Each row was made from one small tree. Brackets hold a mark, then the marks that hang from it, in alphabetical order. Every link used is in the known rows. Write each row's tree.
In the rows, 128 means zero.
Known rows:
[zile [fitu fezo [ribele [vafi [moli guzev]]]]]: [ 75 165  72 118 175 191  85 156  96  92 121 124 115  79 119 123 144 107
 129 130 111 139 169 146 111 115 113 117 183 116 149 147 110 150 143 160
 132 154 145 125 129 133 136]
[lugesiv [vafi [moli [guzev nobov]] veron] zosumog]: [ 81 130 117 111 179 160 153 185 101  33  39 126 127 134 144 112  94 120
 129 143 199 133 143 119 191 121 115 107 200 122 120 116 154 143 145 113
 137 127 111 125 122 121 151]
[buti nofun [vivir kavuf [zile [fitu fezo]]]]: [121 138  63 117 111 111 109  76 161  95 150 126 145 154 131   8 138 106
 136 130 122 121 117 159  96 114 129 132 106 131 156 118 106 144 178 167
 186 135 130 148 138 135 133]
[veron [vafi [lugesiv zosumog]]]: [115 128 148 115 117 125 144 154 101  77  63 133 121 126 125  98 114 163
 137 133 128 138 104 139 154 123 105 103 158 138 119 107 154 123 120 157
 156 136 116 122 144  84 144]
[vita [veted kavuf]]: [112 143 115 127 111 106 127 108 184 110 141 120 130 112 142 137 131 119
 143 100 132 133 144 129 122 130 130 131 129 138 108 126 131 129 108 135
 131 136 113 124 171 125 136]
[fitu [fezo pezof] [ribele [vafi lugesiv]]]: [103 163  86 116 127 162  94 174  66 115 105 149 107  93 106 104 151 139
 139 142  72 132 140 156 103 116 102  99 149 127 118 126 124 152 123 176
 151 150 153 128 117 121 130]
[veron [vafi lugesiv [moli [guzev nobov]]]]: [ 79 140 118 100 167 162 156 141 109  33  54 101 140 115 132 160 105 122
 137 139 155 143 144 128 158 123 113 120 222 130 118 112 136 136 149 153
 128 148 106 120 160 129 154]
[pezof fezo [zile [fitu [ribele vafi]]]]: [120 153  54 135 136 179  79 148 100 108 163 136 111  72 107  71 166 112
 125 136  83 128 127 157 109 105 111 105 136 115 163 151 107 146 128 154
 145 157 163 135 110 115 126]
[pezof [zile [fitu fezo ribele]]]: [114 154  50 138 127 169  86 137  94  84 165 139 112  97 108  68 168 116
 127 140  91 127 126 152 106 115 121 117 123 110 138 162 110 142 129 156
 131 151 166 129 117 130 124]
[zile [fitu [ribele [vafi lugesiv moli]]]]: [ 90 155 105 112 160 166  90 154  88 128  97 125 116  82 112 115 131 146
 137 128 108 139 141 151 118 116 105 105 178 132 151 116 123 143 119 177
 154 158 125 133 155 102 135]
[fezo [pezof [zile fitu]]]: [133 142  65 137 121 167 107 118 121  82 159 141 113 106 115  65 159 129
 127 154  85 116 115 148 113 117 118 117 126 110 151 147 118 124 140 150
 128 146 145 129 122 128 128]
[buti nofun]: [129 127 120 125 121 113 131 109 139 134 124 128 142 140 128 104 128 129
 131 131 131 121 128 133 122 126 132 133 117 135 135 113 127 135 130 139
 142 122 131 130 125 134 130]
[buti nofun vivir]: [125 131 109 117 118 101 139 105 160 135 126 125 152 150 131  82 122 131
 132 132 129 121 127 138 115 123 135 131 113 139 147 111 118 141 141 147
 164 120 130 133 119 137 132]
[vafi lugesiv moli veron]: [109 147 125 108 146 142 137 151 109  96  53 120 119 129 135 116 112 136
 147 139 132 139 125 138 153 124 112 107 157 133 139 104 141 130 119 154
 155 143 111 121 155 107 141]
[zosumog [lugesiv [vafi veron]]]: [114 119 141 130 139 126 141 174 112 104  74 146 113 138 140  67 111 139
 133 145 141 122 106 132 169 120 106 101 135 128 114 118 156 131 128 128
 148 124 125 128 115  94 134]
[buti nofun [vivir [zile fitu]]]: [122 131  85 123 119 113 107  83 161 118 152 130 146 143 136  35 129 126
 119 129 125 125 114 150 115 112 133 132 114 126 177 111 112 143 165 151
 175 139 124 142 140 124 134]
[veted [kavuf rezu [vivir zile]] vita]: [105 154 106 123  92  95 103  66 198 114 162 107 146 103 163  75 124 101
 135  62 141 143 125 136 131 124 119 132 114 150  84 119 125 131 133 148
 150 143 103 122 228 120 144]
[fitu [fezo [pezof zile]] [ribele vafi]]: [118 163  58 125 129 178  86 160  81 106 142 147 106  93 100  87 165 118
 134 147  65 121 142 157 107 111 111  96 132 117 134 153 114 147 129 164
 142 148 172 123  96 126 127]
[kavuf [rezu nofun] [vivir [zile [fitu ribele]]]]: [115 154  84 128 113 128  80  56 137 140 172 122 144  94 160  12 142 111
 116  80 118 137 120 153 118 113 111 139 116 142 120 110 101 153 136 178
 156 147 128 132 208 134 135]
[kavuf [rezu nofun] [vivir zile]]: [128 149 115 124 105 106 113  49 156 139 143 117 151 128 167  33 126 108
 124  82 140 136 121 141 135 121 115 138 111 147 108  94 116 140 137 161
 162 131 112 122 197 132 139]
[zosumog [lugesiv [vafi [moli guzev] veron]]]: [ 84 133 129 120 170 149 148 167 114  70  47 132 118 136 146  92 100 123
 139 148 167 127 135 128 181 120 108 101 182 121 121 123 155 131 142 129
 145 132 111 119 126 102 146]
[vafi [moli [guzev nobov]]]: [ 90 134 106 115 173 160 145 134 125  63  98 109 144 121 134 172 116 103
 124 130 173 135 161 117 148 127 131 134 201 120 127 131 125 137 151 120
 113 135 112 126 137 157 142]
[pezof [zile [fitu fezo]]]: [122 150  64 140 123 163 105 125 119  68 154 135 114 114 117  66 162 117
 130 147 100 127 118 147 114 119 121 121 117 111 141 152 118 128 137 147
 132 146 152 127 117 128 127]
[pezof fezo [zile [fitu [ribele [vafi moli]]]]]: [108 160  51 128 154 190  78 142  99  97 140 125 111  74 106  71 160 110
 133 141  90 130 139 159 114 105 113 101 156 115 172 150 111 140 128 165
 151 163 154 131 123 107 132]
[fezo [fitu ribele] [pezof zile]]: [128 142  54 134 123 164  95 127  91 113 158 147 110  90 105  73 169 129
 123 153  60 115 133 154  99 114 115 109 130 111 136 166 116 140 128 163
 118 143 167 130 122 135 127]
[lugesiv [vafi veron] zosumog]: [120 125 139 123 136 128 137 177 108 101  70 144 111 140 138  67 105 147
 132 141 153 126 110 129 171 122 112 100 129 130 120 113 156 133 121 122
 151 120 126 127 113  90 137]
[kavuf rezu [vivir [zile fitu]]]: [118 146 102 129 118 133  97  76 152 113 171 119 141 105 157  32 137 115
 117  97 127 140 110 146 126 118 110 136 115 134 130 115 117 133 152 152
 153 145 119 128 196 124 136]
[veron [vafi lugesiv moli]]: [105 142 137 105 141 140 140 130 111  87  64 110 125 125 126 117 111 144
 151 141 116 140 122 140 141 124 112 108 170 137 128 111 143 121 128 171
 147 145 112 115 164  92 145]
[fezo pezof]: [131 134 108 129 120 141 123 127 121 117 131 138 121 124 125 110 139 131
 128 142  99 123 127 135 118 126 123 123 128 123 129 136 128 127 135 139
 126 131 134 126 126 133 129]
[pezof [fezo [fitu [ribele [vafi [moli guzev]]]]]]: [ 89 154  66 121 170 182  94 145  94 111 117 122 118  71 118 123 149 102
 125 137  96 135 170 146 110 112 110 112 185 117 149 154 114 150 138 157
 130 149 149 127 126 135 138]
[kavuf rezu [vivir [zile [fitu fezo]]]]: [111 158  81 133 115 141  90  80 141  89 171 124 133 109 153  14 149 107
 121 103 116 143 113 150 118 118 108 135 106 129 122 126 116 136 158 161
 154 148 131 123 185 130 135]
[vafi moli]: [116 134 125 121 146 137 128 125 128 117 107 117 129 129 129 129 121 126
 136 131 132 129 139 129 134 128 130 122 148 127 133 129 132 122 130 139
 133 132 118 122 141 121 133]
[ribele fitu]: [116 140 127 124 143 132 123 144 125 140 130 137 126 136 116 111 131 128
 129 136 120 118 137 128 113 130 121 116 144 120 121 134 122 122 133 137
 114 121 140 122 100 143 127]
[lugesiv [vafi moli veron] zosumog]: [108 133 136 117 153 139 137 172 107  88  47 134 112 142 139  67  99 143
 142 144 155 127 120 131 177 121 113  95 148 129 126 114 160 128 121 133
 157 125 117 120 127  84 141]
[kavuf rezu vivir]: [120 145 125 122 118 121 126  96 152 131 142 113 147 113 150  80 129 120
 129  99 131 136 123 133 125 129 113 134 112 146  99 114 123 130 127 149
 141 126 125 120 175 136 134]
[vivir [zile [fitu [fezo pezof] ribele]]]: [113 151  52 137 124 167  70 126  85  92 168 152 106 103 118  46 164 116
 120 141  70 131 126 157 103 110 121 118 126 107 149 156 112 148 157 157
 137 156 155 132 136 128 127]
[veron [vafi lugesiv]]: [118 132 140 113 123 130 140 138 112  97  84 120 124 121 125 115 116 146
 141 136 111 138 110 140 136 124 111 112 150 138 123 111 139 126 126 162
 142 141 121 120 152  99 140]
[moli guzev]: [111 132 118 125 142 141 135 129 128 107 121 126 132 123 134 154 125 114
 125 126 141 133 146 122 133 128 127 134 154 121 130 132 124 134 141 119
 121 130 125 126 128 143 134]
[ribele fitu [vafi [lugesiv zosumog] moli]]: [ 89 155 140 103 160 145 121 181  92 118  52 142 118 126 108 105 114 161
 140 136 141 128 143 137 139 124  99  84 192 129 127 104 148 120 119 165
 159 134 116 117 106  98 141]
[vafi [moli guzev]]: [100 138 115 118 159 152 135 124 128  95 100 115 133 126 134 154 118 111
 134 128 150 133 156 123 141 127 129 128 173 120 135 133 128 127 140 131
 125 135 114 121 137 136 138]
[guzev moli nobov]: [106 120 112 117 156 138 151 151 130  67 120 115 144 114 124 181 126 104
 110 125 177 131 135 122 142 126 131 134 180 126 122 124 119 139 149 119
 104 136 120 137 124 159 138]
[vivir [kavuf rezu] zile]: [132 130 124 119 112 117 122  82 147 134 140 118 144 136 138  74 122 101
 139  96 144 125 121 137 134 124 123 124 121 140 110 116 121 130 154 146
 153 135 115 138 173 129 135]
[veted kavuf]: [116 135 117 128 121 116 128 112 150 125 129 127 127 120 128 126 131 121
 131 112 133 132 133 130 125 131 126 134 127 135 108 127 129 126 122 133
 131 129 119 128 154 125 132]

Write each row's tree:
[113 158 107 126  90  94 128  59 203 130 140 110 146 108 160  89 131 108
 149  71 136 134 146 133 121 131 123 141 120 157  76 105 122 137  96 163
 140 133 109 117 202 143 141] -> [vita [veted [kavuf [rezu nofun]]]]
[114 171  69 122 140 175  99 163 102 105 134 152 105 118  94  67 162 120
 135 162  66 110 145 151  98 117 104  91 145 109 127 150 118 126 142 163
 129 136 170 115  67 140 129] -> [ribele [fitu [fezo [pezof zile]]] vafi]
[112 159  85 127 132 154 112 151 108 104 135 151 112 135 109  77 155 124
 132 158  77 116 141 141  96 128 115 111 136 110 109 152 122 125 144 153
 111 126 160 114  83 154 126] -> [ribele [fitu [fezo pezof]]]
[136 138  60 141 118 154 113 114 116  89 152 135 117 105 117  63 168 112
 126 152  85 123 120 147 111 116 117 116 121 110 143 159 121 127 133 143
 129 143 156 128 114 128 129] -> [pezof [fezo fitu] zile]
[123 136 101 130 128 131  96  94 142 108 161 128 130 114 147  55 134 122
 112 113 131 137 111 144 125 116 116 134 121 124 151 121 120 128 155 142
 151 143 119 133 174 115 132] -> [kavuf [vivir [zile fitu]]]
[106 171  57 119 147 187  85 157  82  95 118 137 106  95  98  86 159 115
 142 149  71 122 154 157 112 110 113  90 153 115 140 154 118 141 128 175
 149 150 162 119 109 118 133] -> [fitu [fezo [pezof zile]] [ribele [vafi moli]]]
[ 92 137 127 114 167 153 144 175 106  68  41 132 116 137 145  92  96 130
 138 142 177 132 138 126 183 122 113 101 174 122 128 118 156 133 135 123
 148 128 113 119 124 100 147] -> [lugesiv [vafi [moli guzev] veron] zosumog]
[123 160  58 121 143 188  83 172  94 111 135 141  98  74 110  64 156 125
 126 149  58 120 124 162 116 103 101  93 138 119 168 138 108 151 127 166
 145 155 165 131 119 119 131] -> [fezo [pezof [zile [fitu [ribele [vafi veron]]]]]]
[ 81 145 107 101 172 162 154 165 107  45  45 112 134 121 142 160 109 113
 135 138 172 145 147 126 168 123 113 119 211 126 128 106 135 144 143 137
 135 145 104 125 148 144 150] -> [vafi lugesiv [moli [guzev nobov]] veron]
[129 124  83 113 115 104 117  71 172 121 149 123 151 151 133  25 124 116
 133 121 138 117 111 154 106 113 131 132 114 135 166 108 106 140 173 159
 184 134 118 152 148 130 134] -> [buti nofun [vivir kavuf [zile fitu]]]
[137 138  65 135 119 157 114 117 113  99 148 143 113 107 113  69 164 129
 125 160  71 113 126 147 105 118 116 112 125 113 139 155 123 125 135 153
 119 138 153 128 118 136 129] -> [fezo fitu [pezof zile]]
[108 160 105 123  84  85 118  47 207 130 144 102 153 100 168  72 127 104
 140  58 138 137 136 137 118 132 116 143 110 166  61 105 117 136 104 168
 144 128 108 117 223 141 143] -> [veted [kavuf [rezu nofun] vivir] vita]
[105 159 110 121 100  98 125  76 208 114 156 107 149  97 163  88 131 112
 144  72 137 142 139 133 119 131 115 139 113 156  75 112 125 130 108 157
 144 133 110 116 219 134 143] -> [vita [veted [kavuf rezu vivir]]]
[110 160 102 124  82  82 102  33 206 127 154 105 152 109 174  52 124  95
 135  51 144 140 130 140 130 124 119 140 110 159  76 103 118 138 124 165
 157 140  99 123 237 129 147] -> [veted [kavuf [rezu nofun] [vivir zile]] vita]
[124 150  95 130 108 119  97  43 160 129 162 117 146 111 165   7 136 111
 117  85 130 137 115 148 125 117 111 143 112 143 123  99 109 138 144 169
 157 141 115 128 204 132 138] -> [kavuf [rezu nofun] [vivir [zile fitu]]]
[121 134  71 137 127 147  98 130  96 122 153 136 117  88 119  85 164 118
 120 139  81 131 133 146  98 118 118 124 128 118 134 160 116 145 127 149
 122 140 161 132 125 135 125] -> [pezof [fezo [fitu ribele]]]
[ 74 126 118 117 181 158 159 177 110  39  43 126 129 130 146 109  99 113
 129 149 190 128 141 121 189 119 111 107 209 120 111 118 154 141 154 119
 135 131 109 124 122 124 149] -> [zosumog [lugesiv [vafi [moli [guzev nobov]] veron]]]
[137 135 116 119 100 104 124  49 155 149 131 115 149 142 150  49 121  97
 140  85 146 123 125 140 130 123 122 132 120 149 103  98 114 137 145 161
 161 130 111 137 180 138 136] -> [vivir [kavuf [rezu nofun]] zile]
[109 149  87 128 123 138  79  87 129 129 180 123 137  90 148  34 143 115
 115  90 117 140 118 150 117 114 110 132 118 133 126 125 109 146 144 162
 150 149 130 131 198 124 133] -> [kavuf rezu [vivir [zile [fitu ribele]]]]
[111 158  56 128 130 177  83 155  80  95 133 141 110  71 103  74 165 127
 136 141  87 134 120 163 114 104 101  98 148 119 159 135 115 148 122 170
 161 166 153 138 123 104 131] -> [pezof fezo [zile [fitu [ribele [vafi lugesiv]]]]]
[124 149  61 127 137 174  84 146  87 133 150 144 107  74  98  85 166 129
 122 149  51 115 141 157  97 109 107  95 142 117 145 153 112 145 125 169
 130 148 167 132 113 127 129] -> [fezo [fitu [ribele vafi]] [pezof zile]]
[ 93 142 121 112 175 159 141 159 118  87  63 120 120 134 144 109  99 113
 144 144 157 130 146 127 163 122 118 110 169 123 130 121 140 137 141 127
 135 131 119 120 132 115 143] -> [lugesiv [vafi [moli guzev] veron]]
[120 135  78 130 127 152  97 130  93 134 152 143 113  90 113  90 159 134
 119 145  63 122 137 147  93 119 116 119 134 119 129 155 116 143 128 159
 113 136 157 131 130 143 126] -> [fezo [fitu ribele] pezof]
[ 97 140 128 109 160 155 143 126 130  78  86 104 130 121 133 141 109 116
 140 134 131 136 146 130 144 124 120 121 184 128 135 132 131 123 146 147
 124 140 119 112 151 121 147] -> [veron [vafi [moli guzev]]]
[118 133 137 116 120 123 141 175 100  89  55 143 115 131 135  97 117 156
 134 133 143 139 106 137 164 123 104 103 145 134 130 101 153 131 112 140
 166 135 115 125 135  99 139] -> [vafi [lugesiv zosumog] veron]
[111 138 130 114 161 145 133 155 117 108  68 122 115 140 139  86 100 126
 147 148 136 126 129 131 156 122 119 106 143 129 130 116 144 130 127 138
 142 129 123 122 136 100 138] -> [lugesiv [vafi moli veron]]
[ 90 160 140  98 166 149 125 204  93 109  27 139 109 125 117  92 110 155
 142 142 133 130 135 141 152 120  90  77 192 132 136  96 148 126 115 165
 166 136 118 114 109  97 145] -> [ribele fitu [vafi [lugesiv zosumog] moli veron]]
[125 149  75 128 100 129 104  50 146 110 151 120 137 129 147   4 144  93
 139  95 121 127 121 153 111 120 117 135 111 140 109 113 106 140 153 176
 159 141 126 135 176 144 134] -> [vivir [kavuf [rezu nofun]] [zile [fitu fezo]]]
[106 142 134 109 138 134 141 168  98  77  32 132 116 133 135  99 111 153
 144 137 150 141 117 137 170 124 106  98 165 133 136 101 156 125 113 152
 170 139 105 120 146  90 145] -> [vafi [lugesiv zosumog] moli veron]
[109 144 106 125 102  94 101  82 187 107 152 116 136 112 154  98 123 106
 129  80 140 140 125 136 129 122 126 132 119 139 106 126 128 128 135 137
 150 143 104 129 206 113 141] -> [veted [kavuf [vivir zile]] vita]
[110 164 106 123  89  86 126  46 215 126 147 104 154 102 174  65 132 107
 145  60 138 139 143 137 118 131 115 147 112 165  69  98 118 136  98 173
 150 131 107 114 226 141 144] -> [vita [veted [kavuf [rezu nofun] vivir]]]
[110 162  60 132 141 180  77 156  91 102 156 138 107  81 103  80 165 117
 127 136  85 127 136 156 104 110 111 106 134 116 149 150 107 148 127 161
 140 155 167 131 112 122 126] -> [pezof [zile [fitu fezo [ribele vafi]]]]
[ 93 167 110 112 170 161 106 164 112 122 101 129 115 126 108 105 133 119
 138 143 105 124 161 138 109 125 113 102 167 121 123 134 124 126 134 161
 132 131 145 113  91 133 132] -> [ribele [fitu fezo] [vafi moli]]
[116 139  69 127 126 145  82 112 105 103 160 134 120 116 120  56 150 103
 131 118 112 129 124 155 104 116 122 124 125 120 135 146 107 145 157 157
 151 150 143 146 151 128 127] -> [vivir kavuf [zile [fitu fezo ribele]]]
[101 127 138 123 156 135 141 168 115  91  53 134 113 141 139  67 103 136
 142 150 149 124 119 133 175 121 109  96 156 128 120 116 160 125 130 138
 154 128 115 121 128  87 140] -> [zosumog [lugesiv [vafi moli veron]]]
[111 156  53 126 153 180  86 140  93 110 131 126 111  75 104  78 163 111
 133 147  73 125 148 157 106 106 110  97 157 115 157 157 115 143 123 169
 142 155 162 128 120 114 133] -> [pezof [fezo [fitu [ribele [vafi moli]]]] zile]
[105 127 137 125 146 134 132 152 106  96  73 136 121 143 130  81 104 149
 140 139 164 125 129 128 164 125 122 103 150 127 117 120 160 123 126 132
 150 123 113 124 125  86 138] -> [lugesiv [vafi moli] zosumog]
[106 148  75 136 132 157  89 141  97 104 157 137 114  99 119  88 158 122
 124 133  95 134 132 146 100 122 122 128 125 118 130 153 112 146 129 153
 126 144 157 130 127 134 124] -> [zile [fitu fezo ribele]]
[116 144  96 115 132 148  79 108 126 159 162 119 132  87 125  62 134 105
 131  89 117 128 129 154 112 112 109 113 137 141 133 118 104 151 151 168
 159 151 131 147 173 122 133] -> [vivir [kavuf rezu] [zile [fitu [ribele vafi]]]]
[110 152  57 136 125 170  84 143  89  93 161 146 107  93 114  66 167 125
 125 147  67 128 131 153  90 118 118 123 125 114 130 158 112 145 137 162
 123 145 163 129 121 141 124] -> [zile [fitu [fezo pezof] ribele]]
[100 122 139 130 149 130 136 146 116  99  76 136 123 141 132  77 108 141
 139 143 153 122 126 129 161 123 116 105 158 125 111 126 160 119 132 137
 146 127 112 125 128  88 137] -> [zosumog [lugesiv [vafi moli]]]
[109 158  62 129 135 176  61 145  85 113 162 150 102  86 113  57 161 118
 119 136  63 130 135 161 102 105 112 107 138 113 157 144 111 154 155 164
 146 160 156 134 126 119 129] -> [vivir [zile [fitu [fezo pezof] [ribele vafi]]]]
[112 155  57 120 153 184  85 142  87 121 128 134 108  77  98  84 160 128
 131 154  58 117 154 158 103 109 108  92 160 115 153 153 117 139 126 180
 133 152 159 126 125 119 134] -> [fezo [fitu [ribele [vafi moli]]] [pezof zile]]
[ 90 146 124 107 152 148 147 172  98  56  25 131 120 129 141 124 108 140
 140 135 168 145 135 133 176 123 106 104 191 127 137 106 151 131 127 141
 163 142 101 118 144 107 150] -> [vafi [lugesiv zosumog] [moli guzev] veron]
[ 97 159  67 134 103 117  81  84 180  71 172 120 124  98 153  56 145 101
 127  91 116 145 122 148 111 119 120 135 113 131 110 139 120 132 145 152
 149 152 118 126 200 118 139] -> [veted [kavuf [vivir [zile [fitu fezo]]]] vita]
[124 149  57 134 135 170  86 143  93 122 153 136 111  72 104  79 170 115
 123 143  69 123 136 157 101 106 109 101 137 116 152 158 111 147 124 159
 137 150 171 134 108 120 127] -> [pezof [fezo [fitu [ribele vafi]]] zile]
[128 132 103 125 115 132 108  77 151 124 160 116 138 121 138  46 131 105
 134 100 130 127 113 144 122 121 118 129 121 135 127 118 115 130 160 153
 152 143 117 142 182 129 134] -> [vivir [kavuf rezu] [zile fitu]]
